Each row comes from the steps of one walk. Every step used is in the known rows, and no mark comes twice. Write the walk behind each row, first mark first.
In the rows, 128 means zero.
Known rows
risol-meve-ligab-gabi-tefid-pefatil-pava: [156  82 152  81 154  76 169 136 199 137 103  94 121 132 153  98  80  96
 151 116 162 126 151 146 148 113 122 119 153 124 148 175 134 130 193  72
 150  83 170 147 158]
tole-meve-tefid-pefatil-veti-fote-pava: [172  73 158 110 105  33 101 140 172 137 110 104  93 142 137 118 111 111
  89 152 168 145 168 153 159 152 150 126 154  80 181 171 131 111 198 112
 162  39 211 128 165]
veti-pefatil-pava: [144  85 139 119 119  99 122 123 178 124 103 120 124 144 119 122 134 104
  88 105 153 144 149 145 161 100 131 114 144 109 141 153 137 120 181 113
 143  64 173 138 127]
ligab-gabi-tefid-zelib: [163  58 155  87 154 133 168 108 179 121 105 124 133 118 122 102  73  98
 150  93 143 113 132 159 151  82 127 109 137 136 152 212 148 119 166  79
 158  92 168 139 155]
veti-pefatil: [152  85 128 115 130 109 130 121 152 119 112 129 130 135 105 133 117 107
  94 110 140 137 154 139 157  94 135 106 140 115 133 149 145 128 175 103
 126  73 176 125 119]
risol-meve-zukadim-fote: [149  75 126 116 157  82 113 143 149 136 128 161 176 122 127 155  89 112
 102 132 142 137 141 122 158  92 157 112 114 115 122 140 162 127 195  98
 120  74 178 120 120]
zukadim-fote-risol-meve-tefid-pefatil-veti: [149  75 133  99 143  24 120 142 182 145 102 118 118 130 136 136  87 103
  82 145 154 129 175 140 169 128 132 134 121 106 159 133 150 116 218  92
 137  48 201 120 144]
fote-risol-meve: [149  93 112  98 165  85 132 139 173 130  97 139 144 115 111 165 102  98
  94 107 141 132 164 114 164  83 142 106 148 128 118 121 164 144 181  88
 122  83 163 115 116]
pefatil-veti-meve-tole: [156 120 132  99 140 110 147 153 195 123  95 138 111 145  95 144 108  92
  91  91 143 115 135 131 165  91 123 125 162 102 115 141 115 128 167 102
 117  45 177 104 122]
tefid-zelib: [160  71 140 117 147 122 137 126 172 124  97 146 145 123 109 142 101 109
 114 102 146 122 140 132 148  79 133 102 136 126 139 171 136 119 176 100
 167  86 175 120 139]
zelib-tefid-meve-veti-pefatil: [158  71 129  97 107  99 111 110 132 143 115 111  92 131 125 119 107 124
  84 132 150 119 144 131 146 101 131 112 149 120 147 171 122 109 200  93
 145  81 191 128 114]
zelib-tefid-meve-veti: [157  71 126  96 126 112 116 111 130 143 108 126 108 115 125 138 109 121
 104 125 147 111 127 123 140  85 141 113 154 136 150 168 128 122 196  89
 153 102 189 120 124]
gabi-ligab: [158  79 126  99 158 141 140 124 164 109 101 142 158 117 116 144 107  88
 142  90 137 117 148 134 162  88 134 108 136 133 141 166 162 142 164  91
 128  99 173 135 132]
fote-zelib-tefid-meve-ligab: [149  72 142  92 121 104 125  96 138 137 118 116 111 132 124 133 126 141
 110 125 164 139 159 108 117 101 134 116 149 134 143 134  96 121 198 107
 149  82 186 134 128]
veti-fote: [164  74 130 121 130 107 113 130 155 117 111 149 137 137 111 144 118 107
  94 108 139 137 148 127 158  96 145 101 145 103 144 153 155 134 169 106
 135  75 175 120 126]
meve-ligab-gabi-tefid-pefatil: [167  78 146  79 141 109 175 116 160 117 109 110 124 127 132  99  76 107
 165 111 137 121 147 163 142 105 127 117 146 129 147 181 141 140 175  69
 146  89 179 141 159]
tole-meve-ligab-gabi-tefid-pefatil-pava: [160  87 156  86 123  97 176 122 185 126 109  90 128 115 161 103  96 107
 158 128 157 132 144 167 141 119 143 117 157 130 164 187 126 142 187  71
 164  90 190 143 167]
pava-fote-veti: [141  81 140 123 129 102 123 142 161 125 115 155 123 139 109 144 110 108
  72 108 147 134 141 129 154  86 147 123 163 106 160 141 162 143 187 122
 117  66 167 152 142]
tole-meve-zukadim-fote-zelib-tefid-pefatil-pava: [145  65 154 113 103  75 103  97 157 152 124 119 135 140 149 121 114 142
 112 160 170 144 155 140 119 117 155 124 121 114 171 155 111 114 233 112
 173  76 223 160 154]
pava-fote-zelib: [142  74 141 124 132 103 127 110 158 129 120 157 126 144 114 145 131 125
  86 112 150 142 153 121 149  78 144 121 150 111 159 135 144 131 189 126
 127  72 171 140 134]
meve-ligab-gabi-tefid-pefatil-veti: [164  77 165  79 135  85 174 129 178 120 103 109 111 135 134  95  80  97
 154 110 138 125 145 164 156 118 126 131 158 123 171 182 128 135 183  78
 156  78 186 145 163]
tefid-pefatil: [160  91 127 111 141 115 136 125 152 122 101 134 141 128 112 133 103 111
 117 105 140 122 144 140 149  88 132 112 145 128 144 146 140 143 181  89
 153  93 197 120 148]
meve-ligab-gabi-tefid-pefatil-veti-fote-zukadim: [173  47 162  90 108  58 147 134 193 115 100 114 109 169 141  89  65 102
 123 114 134 135 156 168 167 135 138 135 171  71 180 180 152 123 178  73
 161  32 197 161 162]
risol-meve-zukadim: [148  84 129 107 163  85 120 146 157 137 116 161 159 123 114 156  94 108
 113 122 138 127 137 119 160  82 147 106 145 115 110 146 162 137 177 102
 132  76 168 118 122]
tefid-pefatil-pava: [151  89 138 117 131 102 129 127 178 128  89 125 136 142 127 124 122 107
 108 104 151 127 137 142 153  93 130 120 149 121 154 150 134 132 188  97
 172  82 194 134 155]
zelib-tefid-meve-tole-libar: [156 108 123  92 124 132 126 119 149 128 124 106 129 122  82 144 128 124
 119 109 174  93 130 125 104  78 130 116 145 116  99 134 118 130 159 109
 136  78 189 112 138]
fote-veti-pefatil: [149  85 132 111 132  92 122 134 153 121 113 128 114 155 103 125 103 102
  83 109 153 146 157 143 155 109 133 118 152 109 140 143 144 132 189 109
 113  59 175 146 124]
risol-meve: [152  94 121 111 171 102 134 142 161 133 113 137 150 112 116 159 103 100
 108 109 149 128 150 110 155  83 140 102 148 134 125 135 152 140 181  95
 120  96 168 108 119]
gabi-tefid-meve-ligab: [155  90 143 101 141 115 146 123 151 120 111 114 141 119 132 125 104 121
 113  98 144 131 138 141 150  98 136 117 155 137 138 159 125 134 166  85
 146  83 180 101 143]
veti-meve-zukadim-fote-zelib-tefid-pefatil-pava: [147  69 148  98 103  86 104 104 172 148 103 121 104 168 138 111 107 138
  95 131 163 133 158 132 131 106 128 127 119  98 158 154 103 102 228 106
 159  51 212 159 141]
pava-fote-zelib-tefid-meve-tole-libar: [142  97 136 102 108 115 118 105 155 139 136 116 105 147  87 138 140 142
  89 120 186 106 143 114 100  77 127 128 150  94 123 125 111 121 180 135
 126  59 186 135 143]
zukadim-fote-risol: [150  78 118 110 135 102 122 118 154 119 101 145 161 121 117 154 112 106
  89 110 130 141 157 137 158  87 154 121 115 127 140 124 164 135 192  91
 123  75 184 122 126]
zelib-tefid-pefatil-veti-meve-pava-fote-zukadim: [155  68 147 112  84  78 117 143 184 138  94 130  71 159 122 122  93 123
  66 119 140 108 152 124 167  90 121 133 183  61 174 165 135 113 204  99
 159  35 204 158 147]
zukadim-fote: [152  79 124 121 141 118 125 120 142 120 119 144 164 117 121 151 112 110
 103 113 139 138 143 134 150  87 154 115 114 134 146 137 152 128 190  96
 123  88 187 116 128]
gabi-tefid-pefatil-pava-fote-veti-meve: [144 101 156 111 118  98 135 146 209 132  90 106  82 167 134  96  92 107
  61  91 164 122 145 149 162  99 115 134 177  90 182 169 130 126 200 100
 143  50 182 147 170]
pefatil-tefid-meve-pava-fote-zukadim: [153  50 139 133 101  97 100 122 146 128 109 150 122 145 130 123 127 143
  70 114 145 131 138 126 176  88 143 138 173  86 158 157 146 114 177  98
 169  46 184 138 136]
tole-meve-veti: [162  91 118 110 143  94 134 137 139 133 114 140 133 104 134 167 110 110
 122 145 141 136 133 135 154  96 168 105 155 132 150 164 148 142 189  84
 140 101 182 107 122]
pava-fote-zelib-tefid-pefatil-veti: [144  68 164 114 109  78 119 108 172 146 111 130  81 155 115 117 117 127
  84 125 159 124 164 119 137  96 123 128 166 105 198 148 111 119 217 128
 158  74 200 163 156]
meve-zukadim-fote-veti-pefatil: [145  67 139 117 116  74 102 133 140 125 128 150 141 163 115 122  88 116
  80 133 147 153 148 156 156 121 152 130 115  89 135 148 155 121 202 111
 114  34 189 159 123]
tefid-meve: [155  91 127 108 135 135 131 121 140 121 112 131 158 117 117 142 119 114
  90  95 147 128 131 129 154  86 139 116 147 140 139 140 137 137 170  96
 142  89 193 102 136]
tole-meve-ligab-gabi-tefid: [163  86 144  83 139 115 181 118 157 117 126 107 141  93 143 129  94 105
 164 128 143 136 146 155 142 106 157 105 151 141 149 184 143 150 168  73
 126 100 171 126 146]
tole-meve-ligab-gabi-tefid-zelib: [169  69 157  84 139 116 187 122 178 124 117 109 136  98 145 119  76 107
 163 125 154 128 145 157 139 105 147 100 141 134 154 209 128 128 174  71
 158  92 171 132 154]

Write each row's walk
[139  78 158 102  87  88 106 139 194 146  95 135  76 169 124 106 100 124
  61 123 160 112 139 133 142  97 126 128 171  68 161 170 128 121 210 122
 156  38 186 183 160] => zelib-tefid-pefatil-pava-fote-veti-meve-zukadim
[157  94 143 112 137  92 133 139 167 126  96 132 127 138 113 128 104  99
 104 106 142 125 144 143 159 101 129 126 157 119 167 147 130 137 189 100
 164  78 203 123 152] => tefid-pefatil-veti
[157  80 149 104 124  97 125 120 165 135  97 120 103 128 108 123 105 108
 111 115 146 109 152 131 138  97 123 117 160 127 174 157 118 125 198 104
 167  91 204 140 152] => zelib-tefid-pefatil-veti
[146  72 136 112 125 101 102 134 127 128 127 150 168 145 125 130  91 122
  74 118 152 140 124 145 154 111 156 140 127 113 141 139 148 128 197 103
 130  51 205 135 137] => tefid-meve-zukadim-fote-veti
[148 128 124 102 124 107 133 166 184 120 118 133  98 159  79 154 113 108
  75 108 174 109 137 129 133  85 133 129 163  66 109 127 139 141 167 121
  90  31 162 132 136] => pava-fote-veti-meve-tole-libar
[163  70 135  78 146 116 151 107 139 131 113 113 122 119 141 104  80 105
 133 108 138 113 114 160 163  95 138 127 153 143 157 199 151 127 175  63
 142  94 182 119 140] => ligab-gabi-tefid-meve-veti
[165  57 163 136 100  73 114 147 166 139 123 129  74 147 127 110 111 133
  76 151 180 144 168 136 159 126 133 117 160  77 170 197 120 103 207 118
 165  47 171 163 133] => tole-meve-pava-fote-veti-pefatil-tefid-zelib
[142  87 122 111 144  85 129 145 182 135 105 149 135 119 112 161 109 104
  64 111 139 129 163 110 167  75 143 111 155 107 135 124 175 141 186 105
 115  72 157 129 125] => pava-fote-risol-meve
[143  61 145  99 104  70 100  93 156 154 108 100  73 165 139 104 131 133
  79 136 178 142 152 129 143 114 123 125 150 114 163 163  98  95 223 111
 163  63 191 151 116] => fote-zelib-tefid-meve-veti-pefatil-pava
[156  58 155 111 107  79  96  98 180 142 100 113  87 172 126 105 125 127
  99 124 171 135 168 122 125 113 123 114 150  97 175 158 112 110 214 119
 175  71 198 166 148] => veti-fote-zelib-tefid-pefatil-pava
[145  82 139 129  93  66 120 140 179 142 121 127 101 133 149 136 134 115
  65 153 158 147 141 144 168 108 156 115 161  88 174 173 145 122 209 113
 144  62 172 141 125] => tole-meve-veti-pefatil-pava-fote
[162  96 141  94 117 110 132 130 176 135  90 107  84 136 111 125 101 107
  95 106 148 106 157 122 147  98 115 116 163 116 169 158 104 122 198  96
 153  79 208 126 143] => zelib-tefid-pefatil-veti-meve
[157  80 133 102 130 120 127 107 149 133 103 122 117 122 109 126 102 117
 123 116 145 107 152 128 125  83 127 104 147 133 150 156 127 133 190  96
 158 105 198 139 148] => zelib-tefid-pefatil
[157  74 147  81 146 114 173 112 159 113 114 121 131 115 129 116  92 101
 163 110 133 129 140 153 146  95 140 112 148 134 137 180 149 140 164  78
 127  88 159 139 142] => meve-ligab-gabi-tefid
[142  64 152 106 102 103 126  97 148 140 126 128 104 137 129 132 133 148
  80 129 163 136 158 103 122  93 136 120 154 113 159 135 107 120 204 125
 141  71 179 146 134] => pava-fote-zelib-tefid-meve-ligab
[131  79 139 120 111  92 123 126 197 126  87 148 128 135 121 144 142 106
  63 102 138 136 146 134 166  76 143 123 158  98 154 138 167 136 183 121
 148  58 159 150 141] => pefatil-pava-fote-risol
[151  66 149 129 112  97 102 135 137 135 116 143  96 148 121 115 126 134
  67 119 163 133 139 122 163 105 132 139 173  99 162 161 132 123 194 114
 152  57 174 148 137] => pefatil-tefid-meve-pava-fote-veti
[148  75 142 104 110 104 121 111 157 143 114 140  70 147 115 137 125 137
  88 124 154 124 159 100 140  75 124 113 158  92 148 163 122 115 205 119
 126  63 171 151 118] => veti-meve-pava-fote-zelib-tefid
[131  65 155 120 115  55 119 104 185 145 108 130  92 164 141 115 138 133
  88 139 169 136 152 145 149 106 127 132 148  88 176 159 131 113 207 134
 162  43 184 158 167] => meve-tefid-pefatil-pava-fote-zelib
[172  55 134  71 124  90 130 115 156 127 101 117 108 140 140 103  80 103
 100 111 133 123 139 161 175 113 142 126 154 109 157 197 169 127 178  65
 140  64 180 130 133] => ligab-gabi-tefid-meve-veti-fote-risol
[162  80 160  86 145 103 163 118 175 123 103 108 116 132 125  90  76  88
 141  95 138 114 138 167 162 104 121 132 161 131 180 188 142 135 177  77
 154  86 198 141 168] => ligab-gabi-tefid-pefatil-veti
[146  81 121  99 139  32 113 148 192 146  88 122  96 150 135 140 108  96
  75 135 152 142 165 131 179 110 134 117 150  97 133 146 154 119 210  91
 138  52 158 139 104] => fote-risol-meve-veti-pefatil-pava
[136  68 148 119  94  64 107 116 170 148 116 125  87 177 143 109 137 132
  42 133 171 152 142 135 167 111 130 138 155  85 178 156 123 100 217 124
 152  40 182 148 124] => tefid-meve-veti-pefatil-pava-fote-zelib
[146  70 139  98 115 126 109 106 133 136 116 141 144 118 113 128 111 130
 103 115 143 114 125 128 135  82 142 113 149 124 128 164 135 125 175 109
 157  82 193 131 135] => zelib-tefid-meve-zukadim
[162  55 163 109 103  71  88 113 145 143 118 123  82 163 121 117 127 132
  84 126 165 137 154 110 149 123 125 127 162  95 170 166 107 106 206 125
 164  57 202 142 124] => pefatil-veti-fote-zelib-tefid-meve-pava
[153  50 164 103  98  72  83 109 152 144 119 140 106 168 118 114 119 134
  75 127 158 137 146 122 146 121 137 129 160  89 167 162 114 106 197 134
 164  45 206 147 133] => pefatil-veti-fote-zelib-tefid-meve-zukadim
[151  84 111 105 157  83 123 138 164 132 109 135 161 114 123 163  98  99
  83 117 144 139 168 116 160  93 150 114 117 130 132 112 165 135 202  85
 108  79 176 113 116] => zukadim-fote-risol-meve
[146  99 161 104 112  78 144 155 214 131  91 108  73 170 143 101  93 115
  73 105 165 133 152 145 156 112 118 135 178  78 172 162 119 128 204  98
 145  38 172 152 167] => gabi-tefid-pefatil-pava-fote-veti-meve-ligab
[152  73 156  99 129  81 120 104 163 143 101 119  89 151 112 118 108 120
 114 120 159 126 167 123 131 102 123 125 156 125 183 144 100 120 214 113
 166  86 208 151 148] => fote-zelib-tefid-pefatil-veti
[160  77 129  82 159  95 166 138 164 128 121 132 143 110 131 145  94  95
 144 127 148 134 150 119 149  99 143 105 141 130 120 148 148 142 181  83
 111  86 153 136 120] => risol-meve-ligab-gabi
[156  75 133 116 139  98 109 121 142 124 108 134 154 130 120 138 112 110
  98 109 149 152 152 135 146  96 157 126 110 127 146 130 148 114 200  99
 124  72 189 128 134] => zukadim-fote-pava
[157  90 128 109 132  88 142 120 150 133 119 116 130 104 135 142 109 122
 124 150 155 123 150 154 143 114 147 106 144 123 150 166 138 139 183  93
 150  85 203 107 160] => tole-meve-tefid-pefatil
[131  61 139 136  87  80 116 124 200 123 105 137 125 163 128 122 127 117
  46 109 144 147 151 148 175  90 143 126 162  65 161 144 164 115 185 119
 143  27 176 165 136] => veti-pefatil-pava-fote-zukadim
[144  82 135 105 153  55 126 135 189 147 100 114 114 131 143 128 111 108
 110 135 168 122 149 138 154 109 124 115 144 111 142 158 137 120 196 103
 158  68 180 126 153] => risol-meve-tefid-pefatil-pava
[165  68 127 106 138 104 109 119 129 137 101 135 109 127 132 130 123 125
 104 122 152 126 134 130 164 100 141 124 158 136 156 164 120 118 186  85
 168  89 182 106 123] => pefatil-tefid-meve-veti
[174  63 134 108 132  62  88 140 148 134  97 147 105 158 122 137 106 107
  96 129 145 146 147 131 162 112 156 119 148  88 148 163 158 110 194 100
 143  57 170 135 123] => meve-veti-fote-pava
[146  80 128 118 144 101 117 133 141 121 118 144 149 136 117 143  99 106
  91 115 151 146 146 138 146 104 154 128 125 126 155 131 152 134 202 101
 111  75 189 138 132] => zukadim-fote-veti
[163  48 151 125 124  89 107 125 163 129 113 126 103 159 122  99  95 121
  80 128 176 148 176 144 152 127 127 125 113 106 168 167 114  88 214 104
 152  49 183 152 129] => zukadim-fote-veti-pefatil-tefid-zelib
[145  80 122 104 169  73 131 131 161 139 118 130 128 107 123 155 108 107
 115 134 154 123 150 125 156  95 138 104 142 122 122 153 155 128 179 105
 119  79 161 108 128] => risol-meve-tefid
[152  68 137  98 138  19 108 149 194 137 100 132  97 137 123 147 110  97
  72 135 151 134 173 126 182 126 137 116 154  79 148 151 165 119 187 114
 129  36 167 122 126] => pefatil-veti-fote-risol-meve-tefid
[146  74 134 117 118  89 122 135 160 124  99 166 122 131 111 153 125 116
  85 117 124 128 143 129 171  73 143 118 157  91 132 149 178 140 180 109
 137  60 159 146 127] => meve-pava-fote-risol
[146  65 142 126 116 100 122 127 157 126 114 135 135 142 134 118  94 134
  75  96 133 124 127 144 178  79 141 137 176  87 154 170 169 122 171  88
 153  49 189 128 150] => gabi-tefid-meve-pava-fote-zukadim
[150  67 145 112 136  66 115 121 157 160 124 133  85 148 122 126 100 137
 104 143 166 119 168  97 132  89 116 113 156  99 152 152 128 119 225 112
 145  84 182 159 136] => risol-meve-pava-fote-zelib-tefid-pefatil
[136  56 156 108  82  81  84 116 155 142 123 113 118 162 134  94 108 128
  55 130 171 144 141 148 140 127 140 136 126  95 153 157 123 100 219 122
 145  35 203 171 134] => zelib-tefid-meve-zukadim-fote-veti-pefatil-pava
[142  68 136 115 137  86 105 137 138 125 120 166 157 145 118 140  90 113
  98 126 141 144 132 147 151 105 164 130 123 106 136 142 162 133 196 108
 123  56 186 151 135] => meve-zukadim-fote-veti
[146  54 160 105 116  62  99 103 149 146 117 140 115 161 124 113  95 131
 108 144 152 134 156 137 133 114 137 136 123 106 176 148 112 108 228 117
 166  61 222 161 147] => meve-zukadim-fote-zelib-tefid-pefatil-veti
[156  92 155 109 148  91 141 131 175 127  96 115 118 137 119 109  88 100
 117  94 142 118 145 156 163 100 120 127 165 128 178 170 131 132 183  89
 164  84 200 117 164] => gabi-tefid-pefatil-veti
[162  74 159  91 101  73  96 131 167 144  94 119  99 158 123 108  84 117
  84 125 152 129 158 134 146 115 135 139 127  93 162 155 114  95 223  99
 155  37 218 150 149] => zelib-tefid-pefatil-veti-meve-zukadim-fote-pava
[174  80 125 118 124  80 115 144 144 131 119 144 124 120 138 158 110 110
 102 150 144 139 141 132 161 114 169  97 156 101 158 173 154 133 189  92
 141  84 183 112 118] => tole-meve-veti-fote
[150  74 163  93 133  75 166 141 210 139 112 106 114 136 157  98  85 103
 122 120 160 125 148 140 153 105 121 123 160 103 164 175 145 130 197  88
 145  73 161 160 165] => risol-meve-ligab-gabi-tefid-pefatil-pava-fote
[141  89 149 105  94 104 118 134 199 143  92 111  65 159 124 109 109 114
  55 109 170 114 153 123 139  95 118 126 174  89 177 157 120 124 217 113
 144  56 185 171 157] => zelib-tefid-pefatil-pava-fote-veti-meve
[157 135 125  92 135 102 141 161 188 118 102 120 111 146  81 158 125  94
 106 100 165 108 136 133 145  90 125 126 158  87 109 131 119 131 157 109
 119  45 179 100 129] => pefatil-veti-meve-tole-libar
[157  80 122 110 133  80 122 130 143 129 109 138 108 143 119 134 107 108
 103 130 138 137 145 144 164 101 142 108 143 108 138 165 146 122 189  94
 133  72 171 128 109] => meve-veti-pefatil
[148  93 138  96 134  79 136 137 177 128  98 124  92 127 122 144 120 100
  91 118 147 123 146 140 173 106 129 120 155 104 151 165 129 118 176 109
 129  48 177 105 133] => pefatil-veti-meve-tefid
